What can hang from each mark
K_789: K_117 K_834
K_741: K_708
K_117: K_375 K_550 K_708 K_789
K_550: K_117
K_834: K_789
K_895: K_550
K_708: K_117 K_741
K_375: K_117

Each row was made from one small tree. The marks that hang from a mark follow it in brackets, in the order of their numbers. Every link used is in the known rows. Write each row's tree.
Known rows
K_895(K_550(K_117(K_708 K_789(K_834)))): [-0.61  0.88  2.33  3.80  0.82 -4.47 -0.44 -0.73 -1.16  1.97 -1.13 -1.60
  1.27  1.34 -2.62  0.76  2.70  1.03  1.26  0.27  1.25  1.78  1.07  1.82
  0.12  3.95 -0.56  1.43 -1.95 -1.34]
K_789(K_117(K_375 K_550 K_708) K_834): [-1.18 -1.47  2.84  2.18  0.75 -3.54  0.34 -0.87 -1.41  2.19  1.01 -2.35
  1.96 -0.06 -1.12  2.12  2.60  1.34  1.48  0.53  1.89  0.80  1.01 -0.15
 -1.46  2.35  1.85  0.87 -0.33 -0.63]
K_834(K_789(K_117(K_375 K_550))): [-1.27 -0.24  4.06  0.97 -0.79 -2.11  2.19 -1.21 -1.24  3.44  0.97 -1.23
 -0.58  0.14 -0.28  2.90  0.15  0.58  0.74 -0.29  0.21 -0.23  0.09  1.30
 -1.43  2.44  0.51 -2.72  0.15  0.88]
K_375(K_117(K_550 K_789)): [-0.48 -1.55  1.45  2.70 -0.95 -2.02  1.48 -1.02  0.81  1.80  1.37 -2.29
  1.62 -0.62  1.47  0.19  1.66  0.68  0.37  0.00 -1.08  0.77  1.34 -0.56
  3.78  3.11 -0.96 -1.87 -1.13 -4.08]
K_708(K_117 K_741): [ 0.64 -2.55  2.95  1.57 -1.53 -2.74  0.43 -2.47  1.12  1.70 -0.63 -1.86
  0.82  1.82  3.13  3.08  1.03  0.43  1.12  1.31 -4.71 -0.54 -0.78  0.62
 -0.80  6.05  0.78  1.92 -2.01 -0.82]
K_375(K_117(K_550 K_789(K_834))): [-0.64 -1.36  1.01  3.61  1.99 -2.89  1.03 -0.84  1.08  1.62  1.85 -1.85
  2.10 -0.45  1.50  1.16  2.01  1.13  0.43 -0.33  0.63  1.62  0.50 -0.43
  2.39  2.16 -0.42 -1.60 -0.57 -3.35]
K_117(K_708(K_741)): [ 1.26 -1.82  1.46  2.28 -4.13 -3.37 -0.92 -1.23 -0.08  1.87  0.14 -3.08
  1.89  1.03  1.15  1.56  2.27  0.61  1.07  1.59 -5.03 -0.23  1.11  0.17
 -0.98  5.42  1.15  3.50 -2.57 -1.46]
K_550(K_117(K_375 K_789(K_834))): [-0.46  0.72  1.88  2.59  0.92 -2.40 -1.07 -0.91 -1.28  1.48 -2.51 -0.94
  2.32  0.58 -3.64  1.75  0.90  1.25  2.15  1.12 -1.48  1.52 -0.50  2.87
 -0.97  1.69  1.01  0.84  0.72 -1.40]
K_741(K_708(K_117(K_375 K_550 K_789(K_834)))): [-1.21 -2.28  3.47  0.65 -0.14 -3.09 -0.73 -0.52  0.80  2.14 -2.85 -3.13
  2.56 -2.24  0.04  1.77  2.22  2.70  0.88  1.08  2.13  0.69 -1.06  1.15
  3.15  2.66  1.48 -1.09  1.83 -1.41]
K_375(K_117(K_550 K_708)): [ 0.76 -1.97  1.83  3.75 -3.13 -3.20  1.84 -1.08  0.82  2.51  2.82 -3.93
  2.04 -0.65  0.92  0.84  2.25 -0.07  0.77 -0.22 -0.16 -1.05  2.01 -1.68
  1.37  3.75 -1.02  1.25 -1.87 -3.46]
K_741(K_708(K_117)): [ 0.80 -2.38  5.20  2.33 -2.00 -2.91  1.21 -1.67  1.29  1.82  1.27 -2.42
  2.22 -0.97  2.49  1.58  0.10  0.76  1.63  1.54 -1.34 -0.52 -1.20  0.64
  0.98  5.70  0.28  3.41  1.27 -0.57]
K_741(K_708(K_117(K_789))): [-0.06 -2.35  4.29  1.67 -1.79 -3.38  0.41 -1.00  0.73  1.43 -0.66 -2.33
  2.73 -1.11  1.92  0.85  1.42  1.97  1.37  1.63 -1.23  0.71 -0.63  1.04
  3.41  5.59  0.55  1.37  0.52 -1.78]
K_708(K_117(K_550 K_789(K_834)) K_741): [-0.61 -2.64  2.07 -0.22  1.33 -3.72 -0.85 -1.45  0.61  1.88 -3.63 -1.79
  0.17  1.17  3.07  3.31  3.32  2.29  0.32  1.14 -1.31  0.60 -0.72  0.51
  1.46  4.14  1.35 -2.32 -2.97 -0.96]
K_375(K_117): [ 0.57 -1.18  2.42  4.86 -1.26 -2.11  2.17 -1.41  1.43  1.50  4.43 -1.93
  2.25 -0.10  2.06  1.13 -1.02 -0.39  1.26  0.04 -2.69  0.19  0.41  0.16
  0.14  3.78 -0.55  2.62 -0.09 -3.03]
K_789(K_834): [ 0.76 -0.94  2.57  3.43  1.84 -2.91  0.08 -1.32  0.99  1.23  2.51 -0.57
  2.28  0.33  2.10  1.45 -0.18 -0.36  1.61  1.35 -1.16  1.50  0.01  1.23
 -2.07  4.20  0.88  2.91 -0.18 -0.47]
K_117(K_375 K_550 K_789): [-0.23 -0.96  1.84  1.01 -1.88 -1.54 -1.82 -0.47 -0.53  2.08 -1.84 -2.44
  2.21 -1.02 -1.01  0.11  1.67  0.48 -0.02  0.83 -0.42  1.22  0.96  1.96
  2.26  2.80  0.66 -2.87  0.41 -2.64]
K_895(K_550(K_117(K_375 K_708 K_789))): [-1.14  1.43  1.85  3.56 -2.94 -2.83 -0.75 -0.61 -2.06  2.43 -3.01 -2.92
  1.87  0.61 -5.09  0.07  1.91  0.73  0.52  0.34  0.45  1.17  1.66  2.92
  0.76  3.19 -0.71  0.46 -0.51 -2.65]
K_550(K_117(K_708 K_789(K_834))): [ 0.25  0.01  1.94  2.65 -0.09 -4.39 -0.36 -0.89 -1.69  1.86 -1.26 -1.40
  2.22  0.93 -2.21  1.21  3.12  1.41  2.74  1.10 -0.43  1.12  0.34  1.17
 -0.35  3.51  0.70  2.72 -2.60 -1.22]
K_708(K_117(K_375 K_550 K_789(K_834)) K_741): [-1.42 -2.24  1.58 -0.13  0.46 -2.78 -1.66 -1.09  0.14  2.09 -5.18 -2.59
  1.25  0.61  0.59  3.31  3.09  2.64  0.22  0.84 -0.98  0.72 -0.68  1.75
  1.46  2.54  1.99 -3.13 -1.35 -1.44]
K_789(K_117(K_708(K_741)) K_834): [-0.84 -2.16  2.42  2.75  0.69 -4.85  1.17 -1.49 -0.93  1.56  1.69 -1.53
  1.89  2.07  1.55  3.12  2.81  1.91  2.32  1.30 -2.74  0.86  0.43 -0.23
 -2.73  4.45  2.20  4.05 -3.09 -0.10]
K_895(K_550(K_117(K_375 K_708))): [-0.12  1.57  2.72  3.98 -3.14 -3.13 -0.14 -1.13 -0.91  2.89 -0.97 -3.06
  1.25  0.90 -4.52  0.59  0.53 -0.45  0.86  0.15 -0.30  0.17  1.03  2.41
 -1.30  3.48 -0.77  2.23 -0.16 -2.13]

Write each row's tree
[-0.79 -1.86  1.96  0.91 -2.80 -3.13  0.09 -1.20 -1.48  2.74 -1.32 -3.34
  0.87  1.44 -1.09  2.59  3.37  1.75  0.92  0.75 -2.95 -0.72  1.31 -0.05
 -0.68  3.49  2.12 -0.01 -2.06 -1.27]	K_789(K_117(K_375 K_550 K_708(K_741)))
[-0.75 -2.20  1.95 -0.44 -2.42 -1.90 -1.26 -1.30 -0.15  2.43 -5.42 -3.16
  1.13  0.44  0.64  2.47  2.55  2.08 -0.28  1.02 -2.80  0.11 -0.16  1.63
  2.37  3.43  1.43 -3.53 -1.38 -2.35]	K_708(K_117(K_375 K_550 K_789) K_741)
[-0.61  0.03  0.59  2.19 -2.00 -3.98 -1.80 -0.59 -2.38  1.77 -4.76 -2.78
  2.28  1.41 -4.40  2.67  3.32  2.87  2.01  0.99 -3.15  0.78  0.03  2.04
 -0.58  1.99  1.86  2.05 -2.63 -2.03]	K_550(K_117(K_375 K_708(K_741) K_789(K_834)))
[-0.80 -0.45  3.43  0.81 -2.84 -2.83  1.33 -0.74 -2.35  3.56  0.71 -2.69
  0.03 -0.08 -1.21  2.65  1.64  1.46  1.13 -0.67  1.70 -0.22  1.34  0.16
 -1.36  2.88  0.77 -1.66 -1.82  0.73]	K_834(K_789(K_117(K_375 K_550 K_708)))
[-0.39 -1.21  3.89  1.26 -2.03 -4.00  2.63 -1.14 -1.28  3.58  2.47 -1.70
 -0.61  0.77  1.24  2.64  2.47  1.22  1.38 -0.13  1.44 -0.36  1.02 -0.79
 -0.93  3.92 -0.14 -0.54 -3.18  1.28]	K_834(K_789(K_117(K_550 K_708)))
[-1.34 -0.78  2.42  0.47 -3.85 -3.54  0.80 -0.96 -1.82  3.87 -1.32 -3.14
 -0.36  1.14 -0.80  3.85  2.71  2.12  0.68 -0.39 -1.76 -0.63  0.75  0.01
 -1.37  3.07  1.35 -1.35 -2.49  0.63]	K_834(K_789(K_117(K_375 K_550 K_708(K_741))))
[-0.27 -0.90  3.10  1.54 -2.94 -4.54  2.46 -1.33 -1.84  2.98  1.54 -1.73
 -0.32  1.98  1.56  3.57  1.65  2.10  1.78  0.28 -3.28 -0.29  0.69  0.15
 -1.95  4.74  1.04  1.77 -3.78  1.21]	K_834(K_789(K_117(K_708(K_741))))
[ 0.17  0.38  2.26  2.33 -1.85 -2.18 -0.87 -1.19 -1.58  1.50 -3.09 -1.56
  2.49 -0.07 -3.43  0.89  0.67  0.73  1.52  1.01 -2.35  0.75 -0.03  2.83
  0.71  2.52  0.45  0.53  0.25 -2.18]	K_550(K_117(K_375 K_789))
[-1.26 -1.32  3.39  2.62  3.07 -2.75  0.23 -1.44 -0.41  1.72  1.07 -0.72
  1.39  0.02 -0.12  2.11  1.03  0.42  1.17  0.62  0.66  1.05 -0.27  0.89
 -2.01  2.00  1.74 -0.57  1.07 -0.29]	K_789(K_117(K_375 K_550) K_834)
[-0.50 -0.87  4.21  0.99  0.23 -3.29  2.89 -1.69 -0.59  3.50  2.47 -0.39
 -1.22  0.58  2.34  2.74  0.64  0.26  0.86 -0.25  0.30 -0.03  0.11  0.25
 -1.01  3.71 -0.13 -1.82 -1.19  1.35]	K_834(K_789(K_117(K_550)))
[-0.01 -1.95  1.35  1.23 -0.24 -3.78 -1.37 -0.14 -0.09  2.47 -0.47 -2.33
  2.37 -0.32  0.42  0.65  4.08  1.25  1.14  0.95  1.84  1.26  1.68 -0.06
  1.33  3.53  1.05 -1.08 -2.69 -1.67]	K_117(K_550 K_708 K_789(K_834))
[ 0.16 -2.00  3.54  0.99 -1.54 -1.69 -0.35 -1.69  0.58  2.40 -1.66 -2.58
  1.50 -0.59  0.73  2.00  1.05  0.34  0.32  0.47  0.40 -0.55 -0.13  1.12
  0.23  3.81  0.57 -1.43  0.17 -1.34]	K_708(K_117(K_375 K_550))
[-1.01 -1.68  1.64  1.63  0.40 -2.77 -1.46 -0.93 -0.15  1.08 -4.11 -2.04
  2.07  1.13  0.38  3.19  1.78  2.90  1.06  1.34 -2.17  1.53 -0.59  2.40
  0.14  3.18  2.35 -0.43 -1.08 -1.48]	K_708(K_117(K_375 K_789(K_834)) K_741)
[ 0.26 -2.05  0.38 -0.23 -4.24 -3.42 -1.38 -0.71 -0.45  2.77 -2.60 -3.64
  1.19  0.34  0.62  1.05  4.43  1.72  0.28  1.18 -2.92  0.05  1.76 -0.21
  2.63  4.45  0.94 -1.58 -3.66 -2.60]	K_117(K_550 K_708(K_741) K_789)
[ 0.24  0.13  2.61  2.79  1.67 -4.00  0.02 -1.44 -0.76  1.31 -0.96 -0.23
  1.34  1.00 -1.26  1.72  1.58  0.99  2.15  1.49 -1.69  1.53 -0.67  1.90
 -0.51  3.29  0.30  1.60 -1.15 -0.86]	K_550(K_117(K_789(K_834)))
[ 0.11 -0.58  0.87  1.84 -1.10 -5.22 -0.73 -1.03 -1.27  1.82 -3.13 -1.86
  1.50  2.19 -2.16  2.48  4.03  2.29  2.44  1.03 -3.84  0.66 -0.12  0.93
 -0.26  3.82  1.26  2.17 -3.74 -1.35]	K_550(K_117(K_708(K_741) K_789(K_834)))
[-1.29 -1.70  1.79  1.29 -0.02 -3.90 -0.52 -0.95 -0.96  2.58 -0.92 -2.94
  1.33  1.38 -0.82  3.11  3.37  2.15  1.27  0.55 -1.11  0.19  0.54 -0.10
 -1.62  2.55  2.39  0.45 -1.83 -0.43]	K_789(K_117(K_375 K_550 K_708(K_741)) K_834)
[-0.33 -2.15  0.26  2.00 -4.25 -3.29  0.66 -0.84 -0.16  2.52 -0.60 -4.78
  1.64  0.25  0.74  1.24  4.16  2.09  0.22 -0.22 -2.75 -0.27  1.88 -1.53
  3.80  3.40 -0.19 -1.27 -3.65 -4.35]	K_375(K_117(K_550 K_708(K_741) K_789))
[-1.32  1.17  1.16  2.57 -4.21 -3.22 -1.67 -0.92 -1.88  2.82 -4.68 -3.51
  1.31  2.00 -4.82  0.71  2.75  1.54  0.01  0.26 -3.15  0.56  1.40  2.62
  0.86  2.96 -0.47  0.44 -1.74 -2.90]	K_895(K_550(K_117(K_375 K_708(K_741) K_789)))
[-0.67 -1.74  3.07  0.44 -1.48 -1.16 -0.80 -1.06 -0.35  2.44 -3.26 -2.61
  1.54 -0.73  0.19  1.49  2.05  1.56  0.33  0.84  1.16  0.64  0.10  1.95
  2.38  3.26  0.87 -3.09 -0.03 -2.30]	K_708(K_117(K_375 K_550 K_789))
[-1.23 -2.34  0.02  2.49 -1.40 -4.12  0.42 -0.54  0.67  2.45 -0.51 -3.93
  1.50  0.35  0.89  1.97  4.68  2.59  0.72 -0.18 -1.66  0.41  1.60 -1.15
  2.58  2.56  0.44 -0.58 -3.57 -3.52]	K_375(K_117(K_550 K_708(K_741) K_789(K_834)))
[-0.28 -1.06  0.84  1.37 -1.24 -2.76 -2.64  0.13 -1.06  2.30 -2.01 -3.18
  2.91 -0.86 -2.15  0.81  3.48  1.70  1.02  0.96  1.94  1.61  1.74  1.00
  1.15  2.18  1.80 -1.15 -1.11 -2.17]	K_117(K_375 K_550 K_708 K_789(K_834))
[-0.20 -1.89  1.01  3.10 -2.97 -2.69  1.14 -0.78 -0.01  2.35  1.60 -4.03
  2.38 -0.78  0.36  0.57  3.47  1.27  0.57 -0.50  0.08  0.10  2.27 -1.10
  3.40  3.30 -0.54 -0.92 -2.19 -4.50]	K_375(K_117(K_550 K_708 K_789))
[ 0.48  0.37  1.84  2.45 -3.92 -2.77 -0.98 -0.63 -2.70  2.22 -3.05 -2.95
  2.79  0.26 -4.66  0.97  2.30  1.75  2.00  1.11 -1.68  0.70  0.99  2.05
  0.50  3.23  0.72  1.75 -1.00 -2.41]	K_550(K_117(K_375 K_708 K_789))
[-0.21  0.38  1.78  2.51 -0.92 -3.59 -1.17 -0.50 -2.14  1.54 -2.85 -2.07
  2.65  0.42 -4.44  1.45  2.42  1.98  2.17  1.14 -0.14  1.22  0.55  2.18
 -0.73  2.30  1.45  2.25 -1.24 -1.74]	K_550(K_117(K_375 K_708 K_789(K_834)))
[ 0.57 -1.27  1.83  3.07 -0.21 -3.61 -1.34 -0.18 -0.49  1.67  0.44 -1.84
  3.12 -0.01  0.29  0.57  2.52  1.58  1.84  1.63  1.04  2.24  1.46  0.84
  0.75  4.38  1.35  2.04 -2.07 -1.73]	K_117(K_708 K_789(K_834))
[-0.11  0.03  0.95  1.48 -4.83 -3.38 -1.54 -0.63 -2.43  2.53 -5.14 -3.45
  2.12  1.26 -4.41  1.93  3.12  2.49  1.44  0.90 -4.78 -0.10  0.67  2.06
  0.48  2.82  1.18  1.77 -2.45 -2.81]	K_550(K_117(K_375 K_708(K_741) K_789))
[-0.99 -1.51  2.04  0.89 -2.56 -1.68 -1.33 -1.31 -0.63  1.46 -4.29 -2.46
  2.21  0.74  0.47  2.62  1.35  2.38  0.52  1.39 -3.35  0.73 -0.26  2.52
  1.56  4.25  1.71 -0.80 -0.99 -2.18]	K_708(K_117(K_375 K_789) K_741)
[-0.95 -0.04  2.57  1.91 -3.90 -3.36  1.39 -0.80 -2.01  3.08 -0.35 -2.61
  0.34  1.72 -0.92  3.86  1.12  2.39  1.40 -0.02 -2.58 -0.26  0.54  0.86
 -2.28  3.23  1.59  1.53 -2.22  0.45]	K_834(K_789(K_117(K_375 K_708(K_741))))
[ 0.73 -1.07  1.00  2.19 -4.96 -2.41 -1.92 -0.75 -0.58  2.18 -1.58 -3.65
  2.35  0.99 -1.35  1.52  1.45  0.81  0.92  1.22 -4.41 -0.13  1.52  1.13
 -1.05  4.05  1.54  2.67 -1.55 -2.03]	K_117(K_375 K_708(K_741))
[ 0.75 -0.14  1.50  2.23 -5.09 -3.92 -0.83 -1.26 -1.63  2.45 -3.54 -3.25
  1.64  1.77 -3.88  2.63  2.21  1.03  1.73  1.07 -5.59 -1.17  0.39  1.50
 -2.22  3.66  1.12  3.47 -1.90 -1.57]	K_550(K_117(K_375 K_708(K_741)))
[-0.38  0.29  3.93  2.90 -3.12 -2.99  1.72 -0.61 -2.21  2.79  1.47 -1.92
  0.84  0.56 -1.09  2.77  0.46  1.39  1.82  0.24  0.45  0.41  1.14  1.38
 -2.30  3.28  1.18  1.42 -0.91  0.84]	K_834(K_789(K_117(K_375 K_708)))
[-0.42 -0.86  0.10  2.22 -2.13 -2.88 -2.57 -0.04 -1.28  1.52 -2.89 -3.20
  2.88  1.00 -1.83  1.70  2.86  2.63  1.39  1.22 -2.31  1.73  1.11  1.75
  0.19  2.76  2.52  1.05 -1.66 -2.31]	K_117(K_375 K_708(K_741) K_789(K_834))
[ 0.19 -2.40  0.61  2.77 -4.36 -3.39  1.28 -1.27  1.27  2.55  0.85 -4.24
  1.24  0.70  1.46  2.17  3.14  1.03  0.50 -0.22 -3.70 -1.51  1.54 -1.75
  1.35  3.81 -0.29  0.51 -3.20 -3.41]	K_375(K_117(K_550 K_708(K_741)))
[-0.95 -2.60  2.34  1.19  0.44 -4.95  0.85 -1.42 -0.68  2.13  0.57 -1.96
  0.82  1.35  1.49  3.16  4.15  2.00  1.52  0.87 -1.48  0.39  0.42 -1.49
 -1.69  3.85  1.87  1.20 -3.10 -0.28]	K_789(K_117(K_550 K_708(K_741)) K_834)
[ 0.58 -1.52  1.02  4.49 -4.60 -3.15  1.38 -1.20  0.74  2.22  1.79 -3.78
  2.10  0.98  0.97  2.04  1.70  1.17  1.07  0.18 -4.46 -0.71  1.35 -0.84
  0.40  4.42  0.05  3.51 -2.90 -3.71]	K_375(K_117(K_708(K_741)))
[-0.54 -2.94  2.65 -0.20 -1.47 -2.57 -0.49 -1.82  0.47  2.58 -3.44 -2.17
  0.27  1.09  2.58  2.35  3.39  1.79  0.05  1.21 -2.70  0.05 -0.26  0.47
  2.85  5.10  0.69 -2.84 -2.88 -1.76]	K_708(K_117(K_550 K_789) K_741)
[-1.84  1.65  2.18  4.04  1.87 -2.96 -0.90 -0.81 -0.88  1.93 -2.86 -1.15
  1.46  1.09 -3.77  0.92  0.35  0.54  0.58  0.17  0.19  2.28 -0.40  3.87
 -0.39  1.92 -0.47  0.13  1.18 -1.50]	K_895(K_550(K_117(K_375 K_789(K_834))))
[-0.72 -0.63  1.32  1.47  1.06 -2.51 -2.19 -0.46 -0.16  1.61 -1.71 -1.87
  2.21 -1.07 -0.62  0.81  1.54  1.14  0.40  0.84  0.78  2.08  0.64  1.90
  0.95  1.83  1.13 -2.88  0.55 -1.76]	K_117(K_375 K_550 K_789(K_834))
[-0.30 -1.73  4.09  1.70 -2.54 -2.18 -0.38 -0.59  0.19  1.87 -2.24 -3.03
  2.83 -1.85 -0.37  1.01  0.60  2.24  1.28  1.70 -0.21  0.56 -0.49  2.46
  3.07  3.89  1.07  0.78  2.17 -2.11]	K_741(K_708(K_117(K_375 K_789)))
[-0.38 -2.11  2.02  1.66  1.27 -3.55 -0.53 -1.53  0.36  1.35 -2.53 -1.16
  1.52  1.70  2.82  3.08  2.23  2.44  1.16  1.63 -2.18  1.23 -0.99  1.32
  0.66  4.75  1.61  0.43 -2.71 -0.57]	K_708(K_117(K_789(K_834)) K_741)
[-0.56 -1.69  1.02  3.62 -0.10 -3.35  1.02 -0.24  0.40  2.08  1.72 -3.17
  1.89 -0.82  0.25  1.19  3.17  1.92  1.10 -0.07  1.64  0.86  1.67 -0.97
  2.46  2.45 -0.14 -0.31 -2.33 -3.71]	K_375(K_117(K_550 K_708 K_789(K_834)))
[-0.28  0.82  2.23  2.89 -2.41 -3.64 -0.09 -1.08 -1.58  2.35 -0.99 -2.09
  1.24  1.01 -2.85 -0.11  2.61  0.28  0.65  0.55 -0.19  1.04  1.39  1.78
  1.15  4.77 -1.26  1.25 -2.14 -2.24]	K_895(K_550(K_117(K_708 K_789)))
[-0.17 -1.96  3.41  1.21 -1.00 -4.01  1.23 -1.47 -0.60  2.52  2.71 -1.84
  1.07  0.36  0.90  1.33  3.18  0.61  1.52  0.79  0.41 -0.17  1.30 -1.07
 -0.62  4.75  0.88  1.07 -2.30 -0.92]	K_789(K_117(K_550 K_708))
[ 0.48 -1.70  4.68  2.39 -2.81 -2.73  0.11 -1.42  1.12  1.79 -0.34 -2.96
  2.53 -1.59  0.08  1.80 -0.41  1.09  1.43  1.60 -1.23 -0.46 -0.98  1.51
  0.70  4.37  0.90  2.35  2.81 -1.10]	K_741(K_708(K_117(K_375)))
